Each row was made from one path, in order. Every step used is in the known rows, and no mark comes twice. Write each row's path.
Known rows:
T-H-K-D: [ 1.04 -0.12 -2.14  0.47 -0.57  2.96 -4.76 -2.73  1.66 -0.15 -1.70 -0.60
 -2.63 -4.94  0.76  1.41 -1.94 -1.34  1.29 -2.70]
V-H: [ 4.53  1.65 -1.57  1.44 -2.26 -0.10 -1.99 -0.86 -1.69  6.93  0.72  3.33
 -1.55 -1.27  1.40 -1.99 -0.01 -1.64  3.12  0.11]
D-K-H: [ 1.19  1.34  0.47 -0.73  0.80  0.40 -1.30  3.55  1.16  1.45 -1.51  3.27
 -0.01  0.78 -3.25  1.01 -0.45  0.58  1.26 -0.37]
K-D-V-H-Z: [ 3.15 -1.08  1.31 -2.39  0.66  0.34  1.84  1.81 -0.89  2.50  2.09  1.46
 -3.87 -0.61  0.29 -1.72  0.77  1.54 -1.12 -1.96]
H-K-D: [ 0.51  0.40 -2.40 -0.40  1.00  3.72 -1.36 -0.01  2.08  0.70 -1.35 -2.17
 -2.44  0.04  0.51  1.49 -2.40 -0.29 -0.05 -0.83]
D-X-H-K: [-0.53  4.41 -1.61  3.16  4.67  0.17 -4.49  2.19  1.24  2.56 -1.69 -0.66
 -0.84  0.08 -2.60  2.39  1.49  2.25  1.93  3.19]
H-Z: [-1.31  1.37 -0.97  2.11 -0.79  2.14 -1.88  1.94 -1.72  2.57  3.27  2.76
 -0.73 -1.94 -1.54  0.01 -0.17 -1.10  1.36  0.26]
Z-F: [ 1.86 -1.95  0.43  4.66 -1.51 -0.70 -6.79 -3.15  1.19  4.00  0.46  0.15
 -1.32 -3.05  0.40  0.68  0.16  2.23  2.42 -0.17]
Z-D-T: [-0.75  0.00 -1.05 -0.06 -0.71 -2.59 -4.84  0.50  0.50  1.99  3.20 -0.59
 -2.19 -0.30  0.64  2.86  0.06  1.20  1.73  1.84]
X-H-Z: [-0.46  4.01 -0.86  1.55  3.13 -0.80 -1.21  1.73 -2.38  0.65  3.15  1.26
  2.02 -3.57 -3.71  1.26  1.69 -1.66  2.48  1.40]
D-K-H-T: [-0.23  1.87  0.88 -0.48 -0.96  1.21 -1.17  3.72  1.11  0.52 -1.57  2.01
  0.63  0.66 -2.33  1.76 -0.66  0.97  1.01 -0.16]
T-H: [ 2.47 -0.62 -1.01  3.01 -0.56  1.91 -7.23 -3.18  0.08  2.85  0.62  3.56
 -2.52 -6.94  1.15  1.21 -0.51 -2.13  4.70 -1.94]
D-V: [ 2.30 -1.39  2.17  2.45  2.64  0.85 -4.32  0.76 -0.21  1.92  2.87  2.61
 -2.40 -1.76 -1.58  2.76  1.12  1.01  3.27  1.68]
K-H: [ 3.17  0.69  0.86 -0.11 -1.37  0.79 -0.01  0.86 -0.15  1.57  1.70  4.40
 -1.22 -2.72  0.12 -0.52  1.01 -0.66  5.47 -2.68]
T-H-Z-F: [-0.48 -0.28 -0.72  3.12 -2.98  0.36 -6.00 -2.73 -0.26  0.63  0.84  1.23
 -1.12 -6.43 -1.04  0.15 -0.33 -0.12  1.15 -2.07]
D-V-H: [ 3.78 -0.09  1.57  1.31  0.39 -0.86 -2.26  0.47 -1.26  3.29  2.04  2.48
 -1.86 -0.73 -1.38  0.54  1.24  0.89  2.06  1.58]
K-H-Z: [ 0.44  1.87  0.60 -0.85 -2.59  0.67  2.11  2.59 -1.12 -0.18  2.65  3.83
 -0.11 -2.16 -1.78 -1.35  1.10 -0.37  3.14 -2.70]
H-Z-D-V: [-2.35  0.43 -1.11  0.26 -0.31 -1.16 -1.10  2.43 -1.06  0.53  4.65 -0.56
 -0.52 -1.32 -2.63  1.87  0.38  0.47 -1.27  2.28]
Z-H-K-D-T: [-2.52 -1.84 -1.66 -0.89 -1.16 -0.37 -1.56  0.55  2.06  0.88 -0.85 -2.11
  0.11  0.19 -0.52  2.44  0.48  3.52 -0.84 -0.27]
T-H-Z-D: [-0.87  0.24 -2.30  1.22 -2.11  0.04 -4.79 -1.51 -0.54  0.77  2.20  0.90
 -1.28 -6.20 -0.52  1.19 -0.45 -1.64  0.89 -0.96]
K-D-V: [ 3.44 -2.49  1.81 -1.25  2.85  1.50 -0.64  1.03  0.32  2.40  2.26  1.86
 -4.70 -1.66  1.16  0.29  0.59  1.49  0.82 -1.92]

Write each row's path:
[-1.01  2.45 -3.44  0.97  2.93 -2.96 -3.85  1.16  1.56  2.55  0.75 -3.48
 -0.85 -0.66 -1.12  3.62  0.79  1.67 -0.01  4.10]  Z-D-X-H-K
[ 2.40  0.96 -0.13 -0.59  4.30  0.56 -1.07  2.16  0.59  4.13  0.07  1.35
 -4.04 -1.25  1.10 -0.53  1.61  2.26  0.84 -1.15]  K-D-X-H
[ 0.17  0.26 -2.01 -1.81  0.27 -2.76 -1.62  2.07  1.58  1.76  0.86 -0.71
 -0.25 -0.12 -1.61  2.55 -0.55  0.52 -0.42  1.66]  Z-D-K-H
[ 2.13  2.59 -1.87 -1.52 -2.73  0.28  0.20  0.09 -0.10  2.93 -1.65 -0.81
 -1.88  1.90  0.50 -1.61 -1.21  0.25 -0.48 -0.68]  V-H-K-D-T
[-0.88  3.10 -0.28  2.31  1.91 -2.37 -2.13  0.44 -1.69  0.13  2.48 -0.47
  2.28 -3.68 -4.09  1.00  1.82  0.19  1.30  1.23]  X-H-Z-F
[-0.73  2.16 -0.34 -1.52 -2.38 -1.36  2.06  3.35 -0.33 -0.01  2.49  1.64
 -0.41 -1.20 -1.92 -0.67  1.45  1.13  1.18 -1.21]  K-H-Z-D-X
[ 0.66  2.86 -2.80 -0.89 -3.23 -2.39  0.61  1.86 -1.89  4.52  1.11  0.44
  0.18  0.67 -1.59 -1.77 -0.40 -0.55 -2.04  1.48]  V-H-Z-D-K
[ 0.91 -0.36 -0.90 -0.16 -1.26 -3.08 -2.19  0.01 -0.18  2.39  3.26 -2.17
 -1.18 -1.24  0.33  2.94  0.47  0.97 -0.03  3.05]  Z-D-V-H-T
[-0.25  1.62 -0.42 -1.92 -2.91 -1.12  2.49  2.46 -0.77 -0.48  3.27  1.78
  0.00 -2.10 -1.64 -0.57  0.98 -0.21  1.79 -1.80]  K-H-Z-D
[-0.86  1.62  0.68 -0.69 -0.88 -0.69 -0.44  3.88  0.94 -0.05 -1.30  1.66
  0.95  1.15 -4.79  0.16 -0.26  1.99 -1.26 -0.44]  D-K-H-Z-F
[-0.92 -0.15 -1.30  1.02 -1.49 -0.50 -4.54 -1.14 -0.51 -0.29  2.52  0.61
 -1.34 -5.90 -1.50  1.68 -0.06 -0.80  0.43 -0.53]  T-H-Z-D-V
[-0.87  1.13 -1.11 -1.06  0.31  2.85 -1.86  0.86  2.02 -0.86 -1.38 -2.26
 -2.72  1.63 -0.01  1.65 -2.03  1.21 -0.29 -0.99]  H-K-D-T
[-1.47  0.59 -2.26  0.68 -1.52 -0.24 -4.63 -0.44 -0.13  0.43  1.07  0.68
 -0.74 -4.99 -1.82  1.45 -0.93 -1.14 -0.42 -0.54]  T-H-Z-D-K
[-2.23  0.93 -2.54  0.61 -1.22 -0.48 -1.38  1.80 -1.12  1.99  4.16 -0.09
 -0.42 -1.85 -1.35  1.09 -0.26 -0.74 -0.50  1.47]  H-Z-D
[-3.50  1.61 -1.26 -0.08 -1.82 -1.29 -1.81  2.65 -1.22  0.53  4.12 -0.17
 -0.72 -0.17 -1.91  1.12  0.13  0.70 -0.76  1.35]  H-Z-D-T
[-0.19  0.55 -1.28  2.24 -1.75  1.82 -5.15 -1.41 -0.94  1.14  1.50  2.96
 -1.50 -6.34 -0.70  0.32 -0.46 -1.93  2.30 -1.95]  T-H-Z
[ 0.69  2.91 -0.78 -0.45  4.94 -0.30 -0.69  0.80  0.27 -1.69  0.38 -2.50
  0.69 -1.81 -3.18  2.80  0.65 -0.24  1.10  1.11]  X-H-K-D-V
[ 0.95  1.45  1.59  0.17 -3.91  1.92  0.14  1.06 -0.22  0.26  1.61  2.52
 -0.26 -2.98  1.48  0.67  0.74 -0.12  5.08 -2.45]  K-H-T
[-1.17  2.09  0.50 -2.36 -3.42 -1.75  2.08  3.12 -0.77 -1.54  3.22  1.73
 -0.12 -1.00 -2.02 -0.58  1.27  0.79  1.58 -1.87]  K-H-Z-D-T
[ 2.43  2.41 -0.85  1.78 -4.77  1.03 -1.72 -0.61 -1.78  5.55  0.54  1.43
 -0.65 -1.47  2.74 -0.81 -0.25 -1.02  2.76  0.31]  V-H-T
[ 0.52  0.57 -2.37  2.43 -0.77  2.82 -6.68 -3.21  1.44  0.07 -1.43 -0.06
 -1.46 -5.10 -0.24  2.43 -1.95 -1.99  2.74 -1.19]  T-H-K
